Every row comes from one small tree of marks. The marks that hang from a mark follow it in brackets, in alphabetical order. Every link used is in the known rows. Which tree was each row made from?
Known rows:
dagu(zelofu(bivu)): [-24  26  16  11  -2 -11   8   4 -42 -10   0   1 -36   6   9  14   8 -10
 -36   0   9  -6 -53 -17  18]
supif(depador(bukuve nuguk)): [-24  24 -57  -3 -10 -22 -18   5 -44  -9 -11 -29 -32  14 -11  30  -4  -9
 -36  27  15   3 -57 -20  31]
zudi(zelofu(tileba)): [-22  21 -36  -7   3 -28  -4  -1 -34 -10  -5 -14 -30   6   7  -6   1  -4
 -35  -8  22  -5 -44 -14  23]
zudi(zelofu(bivu labo tileba)): [-21  23   5   4  -7   1  17   3 -40 -17  -5  29 -34  11   7   6  -4 -12
 -31   2  23 -19 -36 -12  -2]
nuguk(vafam zudi(zelofu)): [-25  26 -64 -12   1 -25   2   0 -31   2   4 -22 -22   1   1  -3  -4  -6
 -46   5  10  16 -56 -18  13]
depador(bukuve nuguk): [-31  28 -55   7  -9 -35 -13   2 -44 -10  -5 -37 -29  12 -10  17   7  -8
 -36  19  13   0 -50 -18  14]
zudi(zelofu): [-24  27 -37 -14   6 -23   1   1 -42  -7   1 -29 -30   4   0   6   2  -5
 -37   4  15  -3 -51 -20  14]
supif(depador): [-21  18 -51 -11   2  -3 -12   9 -45  -3  -7 -15 -34   4  -3  32  -4  -7
 -35   9  14   3 -58 -13  35]
keva(bukuve): [-28  20 -53  12  -2 -19  -5  11 -42  -7  -5 -23 -29  -2  -8   8   5  -6
 -35  14  14   4 -46 -17  22]
vafam(nuguk): [-30  18 -29  -8   1 -20 -24   9 -38  -5   2 -20 -39   6  -4  15   1  -2
 -40   0  17  -2 -48  -7  29]
dagu(zelofu(bivu bofip labo)): [-26  34  56  22  -5  14  28   1 -43 -13   1  27 -37   7  12  24  -1  -9
 -37   8  10  -8 -35 -15   1]
supif(depador(nuguk)): [-23  23 -57 -14   1  -4 -21   5 -44  -9 -11 -31 -33  10  -8  23  -4  -5
 -35  11  14   3 -49 -14  30]
dagu(zelofu(labo)): [-30  26   5   6  -3  -4  22   9 -42 -14 -14  -5 -30   4   7  17  10  -4
 -34  -5  11   0 -52 -13   8]
zelofu(tileba): [-26  16 -51   8  -2 -23 -11   3 -35  -8  -8 -10 -32   3   6   9   4  -4
 -32 -10  18   0 -44  -4  27]
nuguk(vafam zudi(zelofu(bivu labo))): [-24  27 -21   0  -8   7  22   4 -36  -5   4  19 -25   6   1   5  -8 -14
 -42  15  11   2 -45 -16 -11]
nuguk(vafam zudi(zelofu(dagu tileba))): [-28  30 -36   4 -10 -10   2   0 -25  -4  -6  -9 -20   7   7 -12  -4  -5
 -42  -6  15  17 -44  -9  24]
vafam(nuguk(zudi(zelofu(bivu labo)))): [-29  16   6 -18 -12  11   5   7 -35 -16   5  13 -36   9   0  -2 -10  -7
 -46  12  18  -9 -43  -8  -3]
zelofu(bivu bofip labo tileba): [-25  25  15  28  -9  15  11   0 -39 -13   0  40 -38   8   9  23  -8 -10
 -31   5  19 -14 -21  -3   2]
depador(bukuve nuguk(zudi) supif): [-38  13 -45   7 -16 -24  -8   6 -27 -13  -9 -37 -21  15  -7  -2   3  -8
 -45  27   9   2 -49  -9  16]
nuguk(vafam zudi(zelofu(bofip dagu))): [-29  43 -10   4  -4   0   8  -5 -32   0  10 -16 -23   5   3   1 -10  -3
 -48  12   7  20 -38 -17  16]
vafam(nuguk(zudi(zelofu(bofip dagu)))): [-33  31  15 -13  -9   7  -8  -2 -32 -12  11 -22 -34   8   1  -5 -11   4
 -53   8  14  11 -34  -8  25]
vafam(nuguk(zudi(zelofu))): [-29  15 -34 -29  -5 -19 -16   2 -29 -10   5 -28 -33   4   0 -11  -5   1
 -50   1  17   7 -53  -9  22]
depador(bukuve nuguk(vafam) supif(gafet)): [-31  19 -33  19   3 -26  -9   9 -25  -2 -13 -13 -22  16 -11  20   0 -14
 -40  17  14 -19 -43 -18  24]
vafam(nuguk(zudi(zelofu(bivu)))): [-25  15  -9 -21  -9  -9 -12   3 -33 -11  12  -3 -38   7   0  -7 -10  -6
 -48   9  17  -3 -48 -10  14]
zelofu(bivu labo): [-28  23  -8  12  -6  14  14  10 -50 -12  -2  20 -35   7  -1  29   2 -14
 -31  12  13 -15 -38 -10  -6]
seni(zelofu(tileba)): [-20   6 -33  16  -3 -16 -13  -4 -37 -12  -3  -9 -36   3  10 -13   4  -3
 -39 -17  19   4 -45 -11  37]
nuguk(vafam zudi): [-30  21 -73   3  -4 -18  -5   4 -32   4   2 -19 -24  -2   0   9   0  -7
 -43   1   7  20 -54  -8  18]
zudi(zelofu(bivu labo)): [-24  28   4  -3  -2   6  19   6 -49 -14   1  16 -33   9   0  16  -2 -13
 -34  15  17 -18 -41 -20 -10]
vafam(nuguk(zudi)): [-34  10 -49 -14  -8 -14 -22   6 -30  -8   3 -24 -36   1  -2   5  -1   0
 -47  -2  14  10 -53   0  26]

Write each row's tree:
[-32  16 -20 -26  -9  -1   1   7 -32 -15  -2 -12 -32   6  -2  -1  -7   0
 -47   4  18   1 -49  -6   5]  vafam(nuguk(zudi(zelofu(labo))))
[-21  24   1  25  -4  -4  -6  -4 -36  -8   8  23 -39   6  10  16  -7 -10
 -34   3  18  -9 -26  -7  19]  zelofu(bivu bofip tileba)
[-31  25  21 -15 -17  12  -8   4 -36 -14   9 -12 -36  12  -1  -5  -8  -4
 -47  11  15  -1 -42 -10  19]  vafam(nuguk(zudi(zelofu(bivu dagu))))
[-23  28  54  31  -8   7  24  -1 -35 -16  -4  41 -38   9  19  15  -3  -8
 -34  -4  17 -10 -29  -7   8]  dagu(zelofu(bivu bofip labo tileba))
[-29  27 -50  -9  -4  -4  19   4 -32  -4  -3  -4 -21   2   1   2  -5  -7
 -43   8  11  12 -50 -14  -4]  nuguk(vafam zudi(zelofu(labo)))
[-25  13 -53 -13  -8 -21  -2  -4 -26 -13  -5 -18 -27   1  10 -16  -3  -2
 -40  -8  18   8 -49  -8  20]  nuguk(zudi(zelofu(tileba)))
[-33  36 -18  -1 -11  14  23   6 -37  -7  -7  -5 -19   7  -1   5  -4  -7
 -42   8   9  13 -46 -13   0]  nuguk(vafam zudi(zelofu(dagu labo)))
[-27  22 -13 -21  -1 -13 -14  -5 -27  -8  14 -22 -36   4   3  -7 -12   3
 -53   6  16   9 -40 -10  21]  vafam(nuguk(zudi(zelofu(bofip))))
[-20  11 -59 -36   1  14 -12  -1 -31 -17 -14 -35 -30   3  -4   4 -14  -3
 -43   3  19  -5 -54 -15  27]  supif(depador(nuguk(zudi(zelofu))) gafet)
[-27  33  29  33 -10  16  -1  -2 -40 -11   5  21 -38  11   8  18  -6  -9
 -33   4  16  -7 -21  -5  22]  zelofu(bivu bofip dagu tileba)
[-17  19  16  26  -1   7  -3  -7 -46 -10  19   9 -43   5   7   2  -4  -9
 -43   9  12  -3 -31 -20  21]  seni(zelofu(bivu bofip))
[-37   5 -40   6 -10  -9  -7   7 -22 -16 -15 -31 -24   9  -7   7  -1  -9
 -44  17  13 -14 -47  -9  20]  depador(bukuve nuguk(zudi) supif(gafet))
[-16   6  -7  25  -7  -5  -8  -4 -39 -14   3  16 -41   7  11  -9   2 -10
 -38 -10  19  -6 -39 -13  31]  seni(zelofu(bivu tileba))
[-35  27  -5  18 -12  16  11  10 -42 -17 -18   9 -29  10   4  20   4  -5
 -28  -6  18  -3 -34   0  13]  zelofu(dagu labo tileba)
[-21  14 -55 -18   7  13 -20   6 -40 -12 -17 -23 -36   5  -8  30  -8  -6
 -34   0  19 -14 -48 -12  33]  supif(depador(nuguk) gafet)
[-22  16  24  31 -13  13  -4  -1 -44 -18   1  15 -39  11  10  -6   3  -9
 -36  -9  17  -4 -33 -11  33]  seni(zelofu(bivu dagu tileba))
[-28  20   2  15  -5  -9  18   6 -34 -17 -21  11 -31   6  14   8   8  -3
 -31 -17  17  -2 -47  -6  17]  dagu(zelofu(labo tileba))
[-24  21  31  22 -10   3  22   6 -37 -18 -14  33 -36   9  15  13   5 -10
 -30 -10  17 -11 -41  -7  10]  dagu(zelofu(bivu labo tileba))
[-32  40  46  29 -10  38  19   6 -52 -13   4  25 -36  11   1  37  -5 -11
 -33  19  11  -9 -22  -9  -2]  zelofu(bivu bofip dagu labo)
[-29  24 -62 -26  -4 -16  -8  -5 -34 -16  -3 -50 -26   6  -2 -15   0  -1
 -44   7  13   9 -47 -15   6]  depador(nuguk(zudi(zelofu)))
[-33  11 -25  11   0 -16  -8   9 -31 -14 -16 -26 -26  15  -8  17   3 -12
 -37  17  17 -27 -43 -15  22]  depador(bukuve nuguk supif(gafet))
[-31  35 -35  -4  -6  -5   6   1 -33  -1   1 -23 -20   5   0  -3  -3  -6
 -45   7   8  19 -50 -16  17]  nuguk(vafam zudi(zelofu(dagu)))
[-34  33  23  19 -13  33  17  13 -54 -15  -4  18 -33  11  -3  32   3 -13
 -30  13  12 -12 -36  -9  -1]  zelofu(bivu dagu labo)
[-31  33   4  24  -6   4  -5  -1 -37 -10  -2  -3 -33   8   8  16  -2  -1
 -34  -5  16   3 -26  -4  29]  zelofu(bofip dagu tileba)
[-32  37   6  -4  -4  15  21   9 -49 -16  -9  -9 -26  11  -2  15   3  -5
 -34   9  15  -5 -41 -16   1]  zudi(zelofu(dagu labo))
[-26  17  -7  19 -10   8   9   8 -40 -15  -9  34 -36   8   6  20   0 -13
 -28   0  20 -16 -35  -3   2]  zelofu(bivu labo tileba)
